Known rows, with every step that occurs:
noge -> zufeb -> turipaf -> disa: [-0.05 -1.28  3.81 -1.66  1.65 -1.67 -0.53  1.50  2.16 -1.03  2.61 -1.05
 -1.02 -1.31  0.77  2.87  2.72 -5.39]
disa -> nevo -> zufeb: [ 1.27  0.55  5.17  1.36 -3.41  1.45  2.53 -1.02 -2.81 -1.54  2.06 -0.04
  2.55 -0.12  2.52 -0.65 -6.13  0.23]
turipaf -> zufeb: [ 0.96  0.25 -5.59 -1.11  0.18  1.12  3.21  0.83  2.97 -0.57  3.16 -1.11
  0.56 -2.50  4.54  2.48 -4.38 -4.71]
disa -> nevo -> zufeb -> turipaf -> lunuf: [ 0.21  3.50 -1.46  0.94 -2.21  7.50  1.08  1.22 -0.30  0.07  4.70 -1.33
  5.34 -1.09  0.47  0.38 -7.70 -3.67]
nevo -> zufeb -> turipaf -> disa: [ 1.75 -1.88  3.01 -1.11 -0.02 -0.37 -0.41  0.99  0.93 -0.46  2.69 -0.88
  0.95 -0.02  1.72  2.65 -1.88 -5.95]
dere -> noge -> zufeb -> turipaf: [ 1.31  1.47 -2.02 -3.66  2.33 -2.51 -1.52  0.26  2.37  0.39  1.50 -1.38
  2.44 -3.12  1.44  0.40  0.16 -1.72]
dere -> nevo -> zufeb -> turipaf -> disa: [ 2.20 -1.54  4.33 -0.11 -0.68 -0.43 -1.08  0.80  2.77 -0.79  1.70 -1.38
  0.27  0.57  0.90  1.91 -0.09 -4.95]
zufeb -> noge -> dere -> nevo: [ 0.26  1.67  0.32  1.03  0.14 -0.93 -1.49 -0.66  1.73 -0.14 -1.47  1.26
 -1.24  0.51 -2.39  1.35  5.19  1.32]
dere -> noge -> zufeb -> turipaf -> disa -> nevo: [-1.85 -0.69  3.05  1.24 -0.55 -2.08 -0.90  0.93  0.47 -0.78  1.22 -0.99
 -0.80  0.17 -1.34  0.22  4.25  0.66]
dere -> noge: [ 1.43  1.04 -6.59 -1.62  0.64 -1.78 -2.13 -0.47  2.43  1.23  0.91 -1.28
  0.50 -0.05  5.34 -0.78 -2.65  1.14]
nevo -> dere -> noge: [ 1.19 -0.07 -7.19 -1.57  0.71 -2.89  0.12 -0.60  0.61  2.14 -2.37 -0.21
 -0.09  0.27  2.91 -3.06 -3.92  4.58]
disa -> nevo: [-1.70  0.93  1.29  1.33 -2.00  2.68  0.15  0.20 -3.20 -1.36  1.61  0.80
  0.00  1.26  2.12 -0.20 -0.65  1.42]
zufeb -> turipaf -> dere: [-3.33 -2.26 -4.27 -2.90  1.15  3.49 -0.74  0.41 -0.69  1.96 -0.54  0.64
  0.33  0.90  0.15 -0.20 -1.07 -6.48]
nevo -> dere: [ 0.42 -0.51 -2.40 -1.47  0.20  0.37  2.44  0.12 -2.85  0.55 -1.94  1.52
 -0.56  0.47  2.23 -1.69 -4.80  2.09]
disa -> nevo -> dere -> noge -> zufeb: [-0.32  0.72  1.13 -0.30  0.24 -4.77  2.58 -0.96  0.72 -0.18 -1.60 -1.03
 -0.73 -2.20  0.10 -3.38 -0.25  5.65]
noge -> dere -> nevo -> disa: [ 2.20  0.89  2.05  2.97  0.89  1.22 -3.91 -0.40 -1.47 -1.30 -0.94  0.75
 -3.36  2.51  0.07  1.63  4.39  4.45]
nevo -> disa: [ 1.91  0.78 -0.73  0.92  1.79  3.05 -2.25  0.18 -2.92 -1.77  1.68  0.45
 -1.24  0.85  3.78  1.26 -0.12  2.40]
zufeb -> turipaf -> disa -> nevo -> dere -> noge: [-0.43 -1.24 -4.61  0.11  0.03 -3.25 -0.47  0.37 -0.41  1.95 -2.63 -0.13
 -0.42  1.25 -0.96 -2.85  0.13  4.97]

Rows:
[-0.63  0.81  1.91  0.90 -0.43 -1.69  1.63 -1.09 -3.64  0.20 -0.11  2.64
  1.59 -0.98 -3.95  2.12  0.99  1.23]
disa -> nevo -> zufeb -> noge -> dere
[-2.86 -2.49  0.05 -1.12 -1.15  3.23  1.07 -0.39 -2.16  1.37 -0.64  0.40
  1.80  0.86 -1.64 -1.39 -2.93 -4.87]
disa -> nevo -> zufeb -> turipaf -> dere
[ 0.74  1.46  1.19 -3.57  2.03  0.01 -0.45  0.66  0.48 -0.78  2.32 -0.41
  2.21 -3.02  1.31  1.66 -0.17 -3.95]
noge -> zufeb -> turipaf
[-3.38 -1.95 -0.60 -3.05  1.49  1.43  0.70  0.07  0.49  1.15 -0.44 -0.12
 -0.03 -0.98 -1.05 -0.54  0.41 -6.16]
noge -> zufeb -> turipaf -> dere
[-1.35  3.47 -3.55  0.39 -0.23  3.46  1.50  1.27  1.20  0.97  1.80 -1.69
  3.19 -2.19 -2.00 -1.91 -3.65  0.90]
disa -> nevo -> dere -> noge -> zufeb -> turipaf -> lunuf
[-1.50 -0.36 -0.10  0.86 -1.53  1.03  2.92  0.07 -5.04 -0.03 -2.46  2.00
 -0.75  1.45 -0.27 -2.76 -2.75  5.02]
disa -> nevo -> dere
[ 3.40  0.76  5.52  1.04 -2.63 -0.96  0.43 -1.62  0.77 -0.53 -0.05 -0.26
  0.69  0.70  1.31  0.79 -3.59 -0.66]
noge -> dere -> nevo -> zufeb
[ 1.60  1.35  0.81  2.98  1.82  0.78 -3.14 -0.50 -1.10 -1.39 -1.28  1.28
 -2.41  1.20 -2.31  1.40  6.51  5.26]
zufeb -> noge -> dere -> nevo -> disa
[-1.84 -1.95  1.04  0.91 -0.82  0.04  1.90  1.15 -3.96  0.17 -2.31  1.66
 -1.30  1.84 -2.38 -1.48  0.11  2.86]
zufeb -> turipaf -> disa -> nevo -> dere
[-1.92 -1.72  3.99  0.74 -0.42 -1.62  3.06  0.89 -3.09 -0.52 -2.21  1.04
 -1.60  0.21 -3.31 -1.72  1.26  3.08]
noge -> zufeb -> turipaf -> disa -> nevo -> dere
[ 1.04  1.53  0.08 -1.91  1.27 -4.26  0.49 -0.90  3.65 -0.49  1.39 -2.12
 -0.14 -3.06  3.52 -0.83 -0.53  0.92]
dere -> noge -> zufeb
[ 1.71  1.03 -1.18  3.19  1.84  0.37 -1.35 -0.20  0.69 -1.33 -0.82  0.52
 -2.27 -0.12 -2.61  2.05  5.93  4.02]
turipaf -> zufeb -> noge -> dere -> nevo -> disa
[-0.37  0.01 -5.37  0.24 -0.62 -2.53  0.48 -0.60 -1.16  1.67 -2.80  0.10
 -0.27  1.05  0.95 -3.94 -2.30  7.00]
disa -> nevo -> dere -> noge
[-1.67 -0.77  1.79 -0.72 -0.11  1.33 -0.81 -0.45  3.82  0.10 -1.82 -1.19
 -1.30  0.45 -1.43 -1.67  3.14 -3.29]
noge -> zufeb -> turipaf -> dere -> nevo
[-2.15 -1.05  2.77  1.36 -1.13  1.41 -1.14  1.54 -1.93 -1.03  1.74  0.37
 -0.66  1.75 -0.57  1.43  2.90 -1.33]
zufeb -> turipaf -> disa -> nevo
[ 0.41  1.30 -1.73  1.17  0.26 -1.34  0.31 -0.37  3.55 -0.07 -1.06  0.54
 -1.04 -0.78 -2.71  1.97  4.46  0.05]
turipaf -> zufeb -> noge -> dere -> nevo
[ 1.81 -1.73  4.88  0.15 -0.56 -1.74 -1.58  0.66  1.62  0.06  0.81 -0.45
 -0.52  1.14 -0.95  3.17  1.33 -4.59]
noge -> dere -> nevo -> zufeb -> turipaf -> disa
[-0.44 -1.68 -6.48 -2.51  0.45 -1.06 -1.16 -0.96  2.25  3.08 -1.11 -1.37
  1.90  0.06  1.13 -2.32 -3.44 -2.46]
nevo -> zufeb -> turipaf -> dere -> noge
[-1.04 -0.52  3.48  1.70 -0.40 -2.71  1.59 -0.57 -2.65  0.06 -0.04  2.26
  0.16 -0.41 -4.62  2.79  2.82  0.27]
turipaf -> disa -> nevo -> zufeb -> noge -> dere
[ 0.11 -0.82 -0.39  1.66  1.36  3.90 -3.62 -0.14 -0.19 -0.67 -1.63 -0.20
 -2.33  2.35 -0.80 -0.79  4.03  1.35]
zufeb -> turipaf -> dere -> nevo -> disa
[-0.02  0.09  0.56  0.34 -0.50  0.69  2.83 -1.60  2.59 -0.51 -0.81 -0.02
  2.08 -1.93 -2.39 -1.82 -0.15 -1.02]
turipaf -> dere -> nevo -> zufeb -> noge
[ 0.99  1.13  1.80  0.91 -0.98 -0.31 -2.46 -0.51  1.26 -0.03 -1.08  0.59
 -2.35  2.18  0.59  1.66  2.44  0.24]
noge -> dere -> nevo
